Every row comes from one small tree of marks. The marks that hang from a mark follow it in brackets, in the order of their numbers. Every link used is in the known rows. Which tree was each row made from?
Known rows
Z80{Z81}: 0.44 0.96 -0.45 1.08 -1.97 -0.47 -2.63 -0.68 1.49 -1.92 -0.95 -0.27
 -0.59 0.49 -4.35 -0.50 0.00 0.16 -0.24 -0.65 0.68 0.14 -1.27 1.58 -1.06
 4.82 -0.75 2.20 0.86 -0.02
Z666{Z81{Z80}}: -0.07 0.23 -1.08 1.75 -0.79 -0.16 -2.99 -0.37 1.67 -0.67 0.01 0.78 2.46
 0.54 -3.67 1.92 0.98 1.42 -1.35 -1.15 0.65 0.79 0.16 2.74 -0.92 5.48
 -0.34 0.00 0.13 2.41
Z81{Z666{Z211{Z674}}}: -0.52 -0.80 0.55 1.45 -2.14 1.87 -2.29 -1.21 0.24 0.27 0.00 0.72 1.97
 1.80 -3.15 1.04 1.18 0.73 -0.63 -1.86 1.00 0.66 -1.10 2.93 -1.92 4.07
 0.15 1.36 -0.13 -0.09
Z81{Z571 Z666{Z211}}: 1.01 -1.31 0.51 0.91 -2.30 0.20 -1.89 -1.40 0.93 0.65 0.14 1.09 2.03
 1.13 -0.58 0.61 1.92 1.81 -1.63 -2.03 1.71 1.80 -0.96 1.82 -1.35 4.30
 1.86 1.19 -0.77 1.44
Z81{Z80{Z401}}: 0.10 -1.62 -1.49 -0.18 0.12 1.34 -2.47 -0.33 2.92 -1.16 -0.40 1.24 -0.12
 0.68 -2.95 -0.59 1.33 1.65 -0.06 -1.59 1.65 1.27 -1.17 1.47 0.27 4.79
 1.47 1.16 -0.69 1.96
Z211{Z80 Z666{Z81}}: 0.22 -0.41 0.55 2.41 -2.27 2.41 -4.24 -1.18 1.12 0.09 -0.30 0.72 2.88
 -0.39 -4.46 2.65 0.32 -0.53 -0.36 -0.05 -0.36 -0.20 -0.38 1.57 -0.50
 5.38 -0.91 -0.31 0.98 2.84
Z81{Z80 Z571 Z666{Z211}}: 0.29 -1.70 -0.65 0.21 -1.44 0.60 -2.23 -2.48 1.52 1.33 0.06 2.14 2.95
 0.75 1.11 1.16 3.03 2.79 -2.53 -1.67 1.97 2.28 -0.37 1.65 -0.73 4.89
 2.73 0.27 -1.55 2.77
Z211{Z80{Z81 Z401} Z666 Z674}: 0.07 0.50 -1.38 0.66 -2.77 4.88 -5.73 -2.35 2.56 -0.72 -1.15 0.98 1.12
 -0.28 -4.32 0.31 0.58 -1.96 0.93 1.02 -0.12 -0.75 -1.19 0.85 1.55 6.25
 -0.78 2.54 0.98 1.18
Z211{Z80{Z401} Z666}: 0.59 -1.68 0.35 0.76 -1.72 3.63 -3.74 -0.90 2.47 -0.45 -0.67 0.97 0.74
 -0.41 -4.42 0.44 0.32 -0.36 0.86 -0.52 0.61 0.18 -1.90 0.31 0.81 4.86
 0.59 1.11 0.42 2.15
Z571{Z81{Z666}}: 1.55 -0.36 1.22 0.89 -1.95 -0.31 -2.15 -1.15 1.60 -0.28 -1.15 0.39 -0.64
 1.60 -2.09 -0.26 1.19 0.66 -1.26 -1.24 2.40 -0.07 -2.13 1.12 -1.35 5.17
 -0.33 0.90 0.07 0.24
Z80{Z81 Z211{Z666 Z674}}: -1.53 3.21 -1.38 1.57 -3.69 1.62 -4.09 -1.32 2.63 -1.83 -1.06 -0.12 0.83
 -0.35 -3.63 0.47 0.12 -1.27 -0.31 1.12 -0.25 -0.41 -1.66 1.12 -0.60
 4.62 -0.17 2.61 0.92 -0.78
Z674{Z401{Z80{Z81{Z571 Z666} Z211}}}: 1.05 0.06 -1.46 2.11 -2.55 -0.23 -2.61 -0.58 3.00 -1.88 -2.26 1.37 1.97
 0.24 -0.80 -0.50 1.58 -0.08 -1.01 -0.92 -0.21 0.58 -3.17 -0.56 -0.77
 3.59 -0.23 1.40 0.16 0.65
Z80{Z81 Z211{Z666} Z401}: -0.19 3.70 -0.89 0.52 -2.97 1.06 -2.95 0.16 5.01 -3.20 -1.46 -0.24 -0.24
 -1.25 -4.08 -0.43 -0.25 -0.36 0.08 -0.46 0.56 -0.02 -3.24 -0.12 1.41
 4.59 0.98 3.34 0.39 -0.83
Z81{Z80 Z571}: 0.48 -2.30 -1.82 -0.08 -0.53 0.14 -2.86 -1.83 1.76 0.24 0.22 1.53 0.96
 0.72 -0.16 -0.30 2.28 1.91 -1.15 -0.50 1.68 2.06 0.21 1.27 -0.76 4.96
 2.13 0.54 -1.02 3.56
Z211{Z80 Z666{Z81} Z674{Z401}}: -0.67 -0.48 -1.24 2.43 -2.15 4.81 -6.00 -2.64 0.97 0.17 -0.33 1.52 3.81
 -0.16 -3.80 2.74 0.73 -2.53 0.49 0.69 -1.57 -0.19 -1.22 1.95 0.09 6.00
 -1.91 -0.05 1.01 2.40
Z674{Z401{Z80{Z81 Z211}}}: 0.24 0.58 -1.47 2.27 -2.14 0.06 -2.53 0.06 2.66 -2.72 -2.34 1.01 1.55
 0.54 -3.03 -0.24 0.54 -0.54 -0.23 -0.75 -0.90 0.23 -3.26 -0.15 -1.22
 3.09 -1.11 1.59 0.26 0.40
Z666{Z81{Z80{Z211{Z674}} Z571}}: -0.41 1.21 -2.52 1.34 -1.83 0.15 -3.63 -0.87 3.13 -0.43 -0.01 1.22 3.26
 0.14 -1.39 1.68 1.78 1.12 -1.70 0.25 0.82 1.30 0.72 2.22 -0.45 5.73
 0.88 0.64 -0.38 2.45
Z895{Z80}: -0.75 -2.36 0.96 0.77 -1.93 0.87 -1.46 0.29 0.05 -1.46 -0.50 0.50 -0.02
 1.09 -3.96 -0.40 1.62 0.80 0.75 -1.58 0.30 1.13 -0.54 2.17 -2.37 4.21
 1.60 1.06 -0.17 1.21
Z80{Z81{Z571} Z211{Z666 Z674{Z401}}}: -0.78 2.90 -2.46 1.11 -3.59 1.83 -4.68 -2.29 3.16 -1.66 -0.95 0.69 1.55
 -0.89 -1.12 0.19 1.00 -1.69 -0.38 1.00 -0.56 0.47 -2.39 0.32 0.33 5.26
 0.42 2.61 0.32 0.29
Z211{Z80{Z401} Z674}: 0.17 -1.55 -1.31 0.40 -1.42 4.19 -4.18 -0.95 2.68 -0.77 -1.13 1.41 0.06
 1.09 -4.63 -0.50 0.65 -1.00 1.45 0.15 0.73 -0.03 -0.57 1.80 0.04 5.29
 -0.20 1.92 0.59 0.77
Z80{Z81{Z571 Z666{Z211}} Z401{Z674}}: 2.10 1.55 -1.91 0.47 -3.14 0.03 -3.11 -0.72 3.87 -2.20 -0.60 0.72 2.29
 0.44 -1.32 -1.14 1.95 1.82 -1.01 -2.21 2.39 0.88 -1.86 1.58 0.54 5.55
 2.03 2.81 -0.86 0.55
Z895{Z80{Z81{Z571 Z666}}}: 0.64 -1.00 0.49 0.45 -3.05 0.06 -2.13 -0.96 0.83 -1.18 -1.00 0.66 0.32
 -0.05 -1.04 -0.83 3.00 0.91 -0.76 -1.18 0.76 1.20 -0.56 1.25 -1.27 5.70
 1.97 1.64 -0.02 0.79
Z401{Z80{Z81 Z211}}: 0.37 1.32 -1.21 2.29 -3.18 -1.24 -2.12 0.86 2.64 -2.22 -2.34 0.33 1.73
 0.90 -3.76 -0.45 0.50 0.50 -0.91 -0.24 -0.06 -0.21 -1.20 0.02 -1.73
 2.70 -0.59 2.10 0.53 0.57
Z666{Z81{Z80} Z211{Z674}}: -1.80 1.70 -1.49 1.75 -1.34 1.67 -3.61 -1.51 0.85 0.04 0.53 1.62 5.09
 1.52 -4.58 3.66 0.89 0.85 -1.34 -0.57 -0.40 1.07 0.61 4.36 -1.02 5.29
 -0.42 0.96 -0.80 2.27
Z571{Z81}: 1.07 0.11 0.57 0.67 -1.55 -0.52 -2.38 -0.89 1.38 -1.11 -0.99 0.31 -0.76
 2.00 -3.76 -0.30 0.39 0.33 -0.40 -0.54 1.83 0.05 -1.82 1.43 -1.29 4.76
 -0.53 1.39 -0.19 1.03

Which tree is each row?
0.77 1.25 -0.74 0.77 -3.07 0.36 -3.19 -2.26 1.35 -0.30 -0.49 0.68 1.75
 0.60 -1.33 0.30 1.65 0.47 -1.51 -0.64 1.10 0.90 -0.84 1.89 -0.57 5.46
 0.39 2.43 0.15 0.25 -> Z80{Z81{Z571 Z666{Z211{Z674}}}}
0.46 0.65 1.05 0.89 -2.39 0.84 -2.61 -1.87 1.03 0.10 -1.01 0.95 1.03
 2.43 -2.75 0.80 1.18 0.39 -1.14 -0.84 1.75 0.10 -1.93 2.22 -1.29 5.04
 -0.22 1.46 -0.44 0.27 -> Z571{Z81{Z666{Z211{Z674}}}}
0.03 1.78 -0.23 1.64 -1.99 -0.61 -2.55 -0.63 1.01 -0.58 0.59 0.77 4.45
 1.06 -3.89 2.91 0.51 1.31 -1.52 -1.30 -0.08 1.57 0.05 3.30 -1.05 4.53
 0.45 1.43 -0.79 2.42 -> Z666{Z81{Z571} Z211}
-0.44 -2.16 -1.31 1.39 -1.34 4.18 -4.50 -2.18 1.46 -0.72 -1.10 1.86 0.98
 1.07 -3.76 0.47 0.77 -1.85 1.27 0.59 -0.43 0.22 -1.31 1.66 -1.02 5.01
 -1.34 0.70 0.77 0.93 -> Z211{Z80 Z674{Z401}}
0.59 0.93 -3.04 3.07 -4.06 -1.44 -2.76 1.34 3.18 -3.04 -1.98 0.28 3.21
 1.37 -3.29 -1.11 1.19 1.08 -0.86 -0.32 0.68 -0.50 -0.85 0.66 -2.81 2.50
 -0.07 1.50 0.06 1.21 -> Z401{Z80{Z81 Z211} Z674}
1.34 1.34 -2.25 0.77 -2.39 0.08 -3.24 0.38 3.83 -3.54 -0.83 -0.17 0.14
 0.52 -4.35 -1.86 0.56 0.93 0.67 -1.65 1.84 0.01 -1.95 1.77 0.07 5.13
 0.50 2.87 0.08 0.13 -> Z80{Z81 Z401{Z674}}
0.46 1.50 0.61 1.43 -2.65 0.01 -2.21 -1.22 1.26 -1.13 -0.97 0.31 1.09
 0.53 -3.31 0.75 0.59 0.89 -1.33 -1.46 0.83 0.29 -1.68 1.91 -1.09 4.72
 -0.13 1.89 0.46 -0.64 -> Z80{Z81{Z666{Z211}}}
0.84 0.57 1.62 0.94 -2.31 -0.10 -1.86 -1.39 1.31 -0.27 -0.98 0.90 0.81
 2.05 -2.73 0.91 0.99 0.98 -1.43 -1.34 2.10 0.31 -2.37 1.66 -1.36 4.81
 0.09 1.07 -0.47 0.36 -> Z571{Z81{Z666{Z211}}}
-0.42 1.35 -1.10 1.28 -1.44 -0.20 -2.78 -1.46 1.47 0.09 0.63 1.71 5.10
 0.78 -2.47 3.35 1.49 2.19 -2.20 -1.15 0.30 1.91 0.39 3.15 -0.51 5.12
 0.92 0.71 -1.31 3.46 -> Z666{Z81{Z80 Z571} Z211}
-1.02 0.19 0.40 1.34 -3.31 0.69 -2.38 0.29 1.61 -1.50 -0.51 0.56 2.03
 -0.39 -2.53 1.04 2.06 0.56 -0.32 -0.55 -0.27 1.39 -0.76 1.38 -1.36 4.72
 2.51 1.00 -0.46 1.61 -> Z895{Z80{Z211{Z666{Z81{Z571}}}}}
1.69 2.72 -2.62 0.66 -3.89 -0.47 -3.03 0.24 6.36 -3.20 -1.61 0.31 0.85
 -0.64 -0.33 -2.01 1.83 1.49 -1.11 -1.14 2.65 0.64 -2.32 0.07 0.57 5.18
 2.63 2.82 -0.35 -0.88 -> Z80{Z81{Z571 Z666} Z211 Z401{Z674}}
-1.35 0.95 -0.31 1.10 -3.57 1.77 -2.63 -0.77 2.20 -2.38 -2.02 0.93 0.54
 -0.21 -2.03 -0.11 2.33 -0.62 -0.09 -0.44 -0.28 0.53 -2.07 1.18 -1.52
 5.39 1.27 1.71 0.43 -1.50 -> Z895{Z80{Z81{Z666} Z211{Z674{Z401}}}}
-0.22 1.01 -0.45 0.44 -1.45 -0.33 -2.41 -1.22 3.26 -1.04 -1.52 1.22
 -0.22 1.40 -1.91 0.36 1.11 1.04 -1.45 0.33 1.99 0.51 -1.76 0.85 -0.93
 4.85 0.65 0.81 -0.75 1.08 -> Z571{Z81{Z80{Z211}}}
2.49 -0.39 -1.40 0.65 -2.90 1.39 -3.93 -1.10 4.37 -1.55 -1.63 1.26 0.93
 -0.18 -1.43 -1.23 1.94 0.82 -0.48 -0.70 2.28 0.28 -1.06 0.28 0.55 5.92
 1.18 1.50 0.39 0.94 -> Z211{Z80{Z81{Z571 Z666} Z401{Z674}}}
0.94 0.75 -3.25 2.67 -4.81 -1.13 -3.71 0.28 2.95 -2.04 -1.31 0.53 4.25
 0.74 -1.37 -1.04 1.79 1.03 -1.11 -0.05 0.61 -0.06 -0.91 0.16 -1.96 2.89
 0.82 1.48 -0.42 2.82 -> Z401{Z80{Z81{Z571} Z211{Z666}} Z674}
0.42 1.16 0.09 1.83 -2.30 0.62 -3.19 -1.31 1.69 -0.18 -0.13 1.68 4.84
 0.63 -3.77 3.48 0.57 1.08 -1.52 -0.39 -0.28 1.28 0.37 2.69 -0.63 5.03
 0.26 0.75 -0.32 2.73 -> Z666{Z81{Z571} Z211{Z80}}
1.59 -0.41 -1.50 1.64 -2.83 2.37 -5.02 -0.80 3.31 -0.76 0.02 0.97 3.96
 -0.65 -2.90 1.08 1.34 0.25 -0.21 -0.56 0.83 0.33 -0.56 1.16 0.89 5.93
 0.77 0.46 -0.05 3.76 -> Z211{Z80{Z401{Z674}} Z666{Z81{Z571}}}
2.78 0.56 -2.31 0.38 -3.01 -0.25 -3.32 -0.47 4.21 -2.34 -0.75 0.20 0.82
 -0.09 -0.59 -2.34 2.18 1.47 -0.67 -1.92 2.87 0.66 -1.73 0.86 0.73 5.89
 1.61 2.66 -0.22 0.51 -> Z80{Z81{Z571 Z666} Z401{Z674}}
0.88 0.57 0.37 -0.14 -1.11 0.80 -2.31 -1.72 2.96 -0.28 -1.25 1.92 1.08
 1.60 -1.60 0.79 1.93 1.92 -1.73 -1.57 2.58 0.76 -2.44 1.22 0.35 5.51
 1.19 1.25 -1.38 1.10 -> Z571{Z81{Z80{Z401} Z666{Z211}}}
-1.41 1.26 0.50 1.03 -3.62 0.91 -2.30 -0.13 1.66 -2.34 -1.31 0.22 0.45
 -0.70 -3.45 0.33 1.52 -0.06 -0.03 -0.10 -0.47 0.51 -1.58 0.86 -1.31
 4.59 1.87 1.93 0.22 -0.01 -> Z895{Z80{Z81 Z211{Z666}}}
0.16 1.50 -2.32 1.02 -1.51 0.13 -3.12 -0.80 2.99 -0.94 0.70 1.70 5.49
 0.95 -2.46 2.43 1.67 2.59 -1.73 -1.58 0.93 1.97 0.01 3.29 0.26 5.41
 1.82 1.09 -1.88 3.59 -> Z666{Z81{Z80{Z401{Z674}} Z571} Z211}
0.36 -0.14 0.30 1.62 -2.74 2.36 -4.27 -2.17 1.40 -0.35 -1.13 0.72 1.04
 -0.81 -3.96 1.03 0.38 -0.89 -0.20 0.51 -0.15 -0.48 -1.12 0.34 -0.13
 5.13 -0.65 0.86 1.16 1.77 -> Z211{Z80{Z81} Z666}
0.24 -0.69 -0.01 0.38 -2.81 -0.02 -2.24 -0.76 0.84 -1.73 -0.85 0.59 0.12
 0.17 -2.40 -0.84 2.36 0.59 -0.03 -0.66 0.26 1.19 -0.30 1.44 -1.22 5.32
 1.76 2.08 -0.19 1.33 -> Z895{Z80{Z81{Z571}}}
0.84 -0.78 -1.31 2.09 -1.61 0.15 -2.81 -0.51 1.33 -1.99 -1.80 0.99 1.48
 0.98 -3.36 -0.49 0.71 -0.53 0.09 -1.24 -0.73 0.16 -2.96 0.41 -1.14 3.58
 -1.61 1.45 0.35 1.22 -> Z674{Z401{Z80{Z81}}}
-1.05 2.71 -1.69 1.27 -2.56 2.62 -3.85 0.52 4.10 -1.98 -0.38 0.14 1.90
 -0.28 -4.49 0.72 0.25 -0.75 0.50 -0.47 0.18 0.21 -1.96 1.70 0.86 4.95
 0.53 2.55 0.25 0.19 -> Z80{Z211{Z666{Z81} Z674} Z401}
0.33 -0.89 -2.54 3.03 -3.47 -1.08 -2.30 1.92 2.68 -2.42 -1.33 0.43 3.43
 2.02 -3.35 -1.13 1.29 1.61 -0.40 -1.03 0.99 0.00 -0.78 1.13 -3.51 1.68
 0.50 0.72 -0.41 1.95 -> Z401{Z80{Z211} Z674}
1.32 -0.15 -0.29 1.19 -2.09 2.61 -4.47 -1.07 2.90 -0.23 -0.20 1.22 2.80
 -0.88 -3.20 1.52 0.95 -0.20 -0.24 -0.30 0.28 0.45 -0.81 0.63 1.61 6.02
 0.49 0.92 0.29 3.39 -> Z211{Z80{Z401} Z666{Z81{Z571}}}
-0.25 -2.09 -2.07 1.89 -1.43 2.28 -3.57 -0.82 0.36 -0.96 -0.83 1.08 1.74
 2.02 -3.62 -0.46 0.92 -1.18 0.89 -0.70 -0.72 0.28 -1.53 1.91 -1.67 3.79
 -1.65 1.58 0.27 1.47 -> Z211{Z674{Z401{Z80}}}
0.18 -1.76 -2.55 0.34 -0.48 1.11 -2.83 -0.20 3.22 -1.58 -0.03 1.22 0.96
 0.99 -2.58 -0.87 1.67 2.07 0.05 -1.83 2.22 1.10 -1.00 2.03 -0.31 4.76
 1.74 0.83 -1.08 2.38 -> Z81{Z80{Z401{Z674}}}
-1.76 2.06 -1.41 2.30 -2.60 2.32 -4.14 -0.79 2.45 -1.48 -0.45 0.52 2.83
 -0.13 -3.59 1.93 0.22 -1.53 0.05 0.06 -0.94 0.28 -2.26 1.81 -0.69 4.54
 -0.65 1.15 0.55 0.42 -> Z80{Z211{Z666{Z81} Z674{Z401}}}
-0.78 0.06 -1.69 -0.01 -0.73 1.16 -2.14 0.23 4.66 -1.84 -1.10 1.34 -0.08
 0.13 -2.59 -0.30 1.07 1.61 -0.24 -0.97 1.66 1.26 -1.60 0.86 0.15 4.22
 2.13 1.45 -0.76 0.79 -> Z81{Z80{Z211 Z401}}
-0.07 1.15 -0.88 0.82 -3.81 0.73 -1.97 1.13 4.15 -3.68 -1.82 0.53 0.61
 -0.28 -2.46 -1.33 2.42 1.24 -0.04 -1.72 1.49 0.52 -2.09 0.88 -0.85 5.08
 2.85 2.16 -0.26 -1.03 -> Z895{Z80{Z81{Z666} Z211 Z401{Z674}}}
1.36 0.68 -3.46 2.68 -4.45 -1.84 -3.07 0.81 3.42 -2.57 -1.73 0.53 3.53
 1.20 -1.65 -1.56 1.79 1.40 -1.22 -0.02 1.01 0.12 -0.63 0.27 -2.43 2.74
 0.69 1.67 -0.43 2.14 -> Z401{Z80{Z81{Z571} Z211} Z674}
-0.98 0.66 -1.31 1.79 -2.14 1.93 -3.26 -1.57 0.41 -1.03 -0.74 1.49 3.35
 2.13 -4.63 1.40 0.40 -0.64 -0.02 -0.82 -1.31 0.53 -1.77 2.63 -1.34 3.60
 -1.12 2.39 -0.39 0.80 -> Z666{Z211{Z674{Z401{Z80{Z81}}}}}
-0.45 1.78 -1.73 1.53 -1.18 0.57 -2.95 -0.09 2.75 -1.44 0.35 1.43 5.11
 1.13 -4.56 2.82 1.00 2.25 -1.27 -2.07 0.62 1.39 -0.47 3.71 -0.25 4.99
 0.79 0.94 -1.32 2.54 -> Z666{Z81{Z80{Z401{Z674}}} Z211}
-1.14 0.80 0.34 0.85 -2.68 1.58 -2.08 1.34 3.07 -2.45 -0.93 0.44 1.26
 -0.52 -4.16 0.54 1.63 0.41 0.51 -1.49 -0.13 0.91 -1.78 1.17 -0.05 4.80
 2.49 1.77 -0.45 0.62 -> Z895{Z80{Z211{Z666{Z81}} Z401}}
0.15 1.26 0.37 0.75 -1.86 1.96 -2.69 -1.09 2.63 -1.55 -1.31 1.37 1.64
 0.56 -5.50 1.36 -0.09 0.54 -0.08 -0.68 0.16 0.45 -1.71 1.69 0.25 4.34
 0.21 2.40 -0.06 0.41 -> Z666{Z211{Z80{Z81 Z401}}}
-0.41 1.37 -1.41 -0.15 -1.60 1.79 -3.64 -1.46 3.83 -0.92 -1.30 1.26 0.27
 1.10 -2.10 0.18 1.36 0.12 -0.72 0.48 1.75 0.19 -2.33 0.72 0.83 5.52
 0.95 1.64 -0.98 1.25 -> Z571{Z81{Z80{Z211{Z666 Z674} Z401}}}
1.42 -0.50 -0.54 0.90 -2.32 0.91 -3.60 -1.91 2.26 -0.86 -1.37 1.19 0.26
 -0.04 -2.71 -0.05 0.81 0.01 -0.55 0.80 0.72 0.25 -0.23 0.46 -0.52 5.23
 0.03 1.46 0.85 1.49 -> Z211{Z80{Z81{Z571}}}
1.81 -0.19 -0.68 1.83 -3.10 -1.05 -2.37 -0.69 1.11 -0.54 -1.47 0.97 3.16
 1.18 -1.70 -0.11 1.78 1.30 -1.85 -1.19 0.49 0.44 -0.83 0.58 -1.42 3.60
 0.05 1.95 -0.19 1.97 -> Z401{Z80{Z81{Z571 Z666{Z211}}}}
-0.59 1.88 -0.60 1.82 -2.83 0.00 -2.94 -0.04 2.78 -1.08 -0.16 0.06 2.44
 -0.54 -2.75 1.51 0.40 0.36 -0.88 -0.27 0.33 0.70 -1.32 1.20 -0.98 4.21
 1.03 0.94 0.18 1.40 -> Z80{Z211{Z666{Z81{Z571}}}}
